In the rows, zero is written as 128.
Known rows, with every step that occurs
K -> G -> D -> L: [107 104 127 113  81 137  90 184 114  99 160 122 133 114 208  70 147 108
 137 100 118 151 149 143 128 109  98 124 139 134 111  90]
D -> L: [108  95 130 106  64 124  99 179 112 101 174 141 130  86 147  75 141 128
 121 105 134 144 151 122 144 127 111 155 144 116 120  90]
Z -> L -> M -> V: [115 125 134 146  83  44  98 145 120  87 192 168 114 150 161  91 144 137
 178 107 106 111 167 126 141 117  71 155 152 122 132 119]
G -> D -> L -> Z: [ 96 114 120 125  87 130  89 176 103  70 173 133 118  88 158  89 161 102
 151 147 118 142 141  92 116 127 121 110 143 122 130  84]
Z -> L -> M: [122 104 172 119  84  75  85 141 112  85 187 157 114 114 161  82 150 132
 173 124  88 123 145 105 125 120  86 146 136 121  95 133]
Y -> M -> L -> D: [ 72 147 141 139  71  90  79 110 127  71 165 174 126  63 125  83 131 118
 122 115 113 119 164 113 127 102 101 153 151 128 146  91]
D -> G -> K: [126  84 117 137  81  99  98 144 122 144 201  91 124 114 230  97 174 109
 123 106 134 129 150 105 151 134 115 141 141 129  85  73]
H -> G -> X: [103 118 124 130  90  73  87 158 149 122 194 117 107 146 182 112 139 109
 134 135 100 112 164  78  98  91  79 105 144 104 118 103]
H -> G -> D: [ 73 141 130 139  95  98  94 169 144 102 164 111 110 162 218  95 138  98
 146 134 112 127 162 126  69 101  92  96 138 112 114  91]
Z -> L -> D: [ 98 133 163 125  83  86  91 141 130  77 182 152 116  68 150  82 139 118
 154 127 111 117 153 109  96 131  91 110 127 129 109  96]
L -> D -> G: [111 116 111 142  72  62  80 156 128 129 173 148 123  88 194 103 145 116
 129 123 135 124 161 110 138 111 124 118 149 129 125  75]
P -> Y -> M: [ 85 125 146 135  65  83 100 110 124 126 171 157 129  84 127 100 163 124
 147 120 147 119 168 172 157 104  87 144 131 107 125 133]
K -> G -> X: [129 104 113 127  79  81  70 138 149 129 190 119 119 129 179 104 142 103
 156 109  92 117 151  96 136  89  67 111 130 120 113 108]
H -> G: [ 82 129 140 143  89  90  84 155 147 128 168 126 110 127 169  90 133 113
 135 129 121 122 174 135 110 109  98 113 169  91 120 101]
H -> G -> K: [ 96 108 148 147 101 111  96 134 132 123 189  84 112 127 202  93 166  98
 132 124 121 120 159 107 105 129  97 121 153 109  95  88]
V -> M -> Y: [ 84 135 107 131  89  76 100 109 131  88 145 147 124 118 142  82  92 126
 184 103 134 123 158 155 129 129  69 144 161 107  92 101]
P -> Y -> M -> L -> D: [ 71 145 145 143  74  91  89 112 120  62 159 179 135  70 119  76 144 115
 128 117 141 116 172 130 120 105  93 145 152 120 142  92]
W -> U: [ 91 125 133 151  64  85 100 146 166  96 178 118 119 105 126  83 157 123
 150 124 112 131 158  87 150 108  87 147 145  97 133 103]
M -> V: [ 98 135  96 152  69  58 101 145 145 110 184 153 118 147 139  97 131 127
 158 103 135 110 176 136 142 118  80 152 148 110 152  91]
P -> Y -> M -> V -> K -> G -> D: [ 88 148 113 159  91 103  97 126 128 107 156 105 121 154 220  93 168  89
 172 103 132 121 163 203 125 102  42 124 148 133 117 124]
D -> G -> H: [138  73  90 139  72 112 107 169 123 156 201 122 133 107 237  95 152 114
 124 106 121 134 145 118 147 132  94 154 114 120 114  92]
G -> D -> L -> M: [115  95 153 117  83  97  92 168  94  65 169 151 124 134 179  93 156 117
 154 127  95 140 139  86 107 105  98 152 129 131 124 110]
D -> L -> M -> Y -> P: [102 121 150 135  78  74 100 103 117  97 161 160 144 112 127 111 132 147
 170 116 115 120 169  96 176 125 105 174 130 125 139 112]
V -> K -> G -> X: [127 110 112 132  81 100  76 128 143 124 186  96 111 129 190 106 153  97
 154 107  96 118 145 114 130 101  44 125 146 123 103 123]
K -> G -> W -> U: [108 100 122 157  80  96  84 120 157 114 156 106 130 124 145  82 172 104
 172 132 103 133 157  86 163 115  70 128 147 108 135 117]
Y -> P: [106 127 144 135  56  89  98 112 144 136 182 141 125 102 124 117 144 135
 137 126 110 114 169  98 157 125 105 157 122 116 142 107]
Z -> L -> D -> G -> W: [125  85 116 127  85  82  91 141 109 128 169 137 128 111 197  96 159 110
 151 138 126 126 154  96 130 145 101 115 134 137 109  98]
D -> L -> M -> V -> K -> G -> W -> U: [118  95 123 165  90  96  96 129 124  91 152 109 127 141 157  86 188 108
 174 123 101 135 156  95 174 121  47 165 179 121 144 137]

Rows
[ 86 115 136 114  88 130 103 200 114  94 163 122 125 127 210  78 144 112
 120 120 125 147 159 131  99 111 105 121 152 123 114  84] : H -> G -> D -> L
[104 135 117 157  97  94  83 134 127  88 159 104 111 176 225  98 156  90
 182 107  98 121 150 155 109 101  46 132 149 137 119 118] : L -> M -> V -> K -> G -> D
[ 74 127 132 132  61 105  95 122 123  90 165 169 140  90 128  57 145 131
 118  94 156 128 178 172 161 104  93 176 165 105 119 103] : P -> Y -> M -> L
[ 87 142 114 155  69  50 110 124 130 120 179 169 127 126 130 103 153 128
 159 104 150 106 185 177 167 107  71 156 145 110 158 118] : P -> Y -> M -> V
[ 88 138 136 134  77  97  88 123 122  52 154 172 119  83 128  70 115 110
 128 115 116 120 159 111  89 113  82 150 178 121 124  83] : V -> M -> L -> D
[121  86 157 118  77  92  87 159  94  79 173 163 123 109 144  91 154 130
 150 124 104 137 146  88 137 112 105 163 144 117 129 118] : D -> L -> M
[ 75 134 125 145  77 108  80 119 116  74 169 165 128  68 107  71 159 113
 143 134 143 128 167 134 160 116 109 140 173 102 133 101] : P -> Y -> M -> L -> Z
[123  96 139 138  93  96 100 142 114 121 202 102 124  91 238  92 175 107
 129 114 126 123 146 100 129 140 112 121 138 145  78  72] : Z -> L -> D -> G -> K
[ 86 126 111 142  77 114  73 138 126  66 173 152 119  84 113  67 142 110
 144 133 127 134 157  98 140 126 119 138 173 102 130  80] : M -> L -> Z
[101 128 145 145  91  96  97  98 113  93 145 127 140 132 176 108 143 126
 180 110 107 122 163 128 165 120  77 165 142 142 124 124] : V -> K -> G -> D -> L -> M -> Y -> P
[119  95 153 124  88 100  80 161  95  78 161 146 127 131 191  87 158 111
 162 117  88 140 145 106 124  96  92 141 141 133 120 114] : K -> G -> D -> L -> M
[ 93 121 139 131  98  58  90 120 121  67 163 155 132 125 157  80 118 138
 206 108 121 120 156 128 140 127  84 141 133 119  91 116] : Z -> L -> M -> Y
[137  86 114 135  85 109 110 167 116 133 203 134 134  81 245  88 152 114
 128 112 113 129 141 111 127 140  91 136 115 136 106  91] : Z -> L -> D -> G -> H
[ 88 123 126 142  93  54  83 108 124  70 154 157 133 136 135  94 115 129
 205 113 128 118 156 108 140 114  90 145 128 110 118 107] : L -> M -> Y
[109 120 117 144  83  62 104 167 104  72 176 163 121 165 174  99 148 124
 163 110 111 123 165 109 127 104  81 162 147 129 156 102] : G -> D -> L -> M -> V
[115 117 121 149  88  67  90 160 109  84 167 157 125 163 186  92 149 119
 173 100 107 124 167 130 140  98  75 149 157 134 153 104] : K -> G -> D -> L -> M -> V
[122 127 133 155  94  92  77 121 124 112 166 116 111 133 195  78 157 110
 179  88 106 121 158 188 161 120  38 147 185 130 104 141] : Z -> L -> M -> V -> K -> G
[ 98 133 123 156  98  94 108 156 105  79 165 114 104 171 204 102 162 108
 151 113 121 123 159 150 106 121  46 166 189 126 131 126] : H -> G -> D -> L -> M -> V -> K
[110 125 118 156  77  38  90 136 124  90 182 167 114 159 139 107 142 129
 175 113 111 107 169 109 139 106  76 162 150 114 159 111] : L -> M -> V
[ 87 132 154 144  94  76 102 118 118  96 153 145 139 141 172 111 133 136
 168 126 106 120 177 101 146 113 102 147 139 129 135 107] : H -> G -> D -> L -> M -> Y -> P
[ 93 116 123 137 106  96  87 126 103  60 140 126 136 140 191  82 131 115
 197  99 124 136 148 148 138 116  70 147 150 132 101 116] : V -> K -> G -> D -> L -> M -> Y
[121 100 151 127  92 116  84 155  90  72 158 127 120 131 200  89 165 106
 160 116  94 140 136 122 121 107  73 152 154 136 112 128] : V -> K -> G -> D -> L -> M
[ 96 127 144 135  84  78 103 111 116  85 157 151 144 132 155 113 133 139
 173 121 108 120 167  91 152 118 100 158 117 137 136 107] : G -> D -> L -> M -> Y -> P
[ 93 128 113 138  80 118  78 130 116  63 162 160 110  80 117  64 133 108
 140 134 116 133 153 113 127 127  98 145 202 104 115  89] : V -> M -> L -> Z
[ 96 125 113 141  67  72  75 141 123 120 170 164 132  74 192  86 141 126
 106 109 133 128 171 130 168 101 122 147 171 135 130  79] : Y -> M -> L -> D -> G
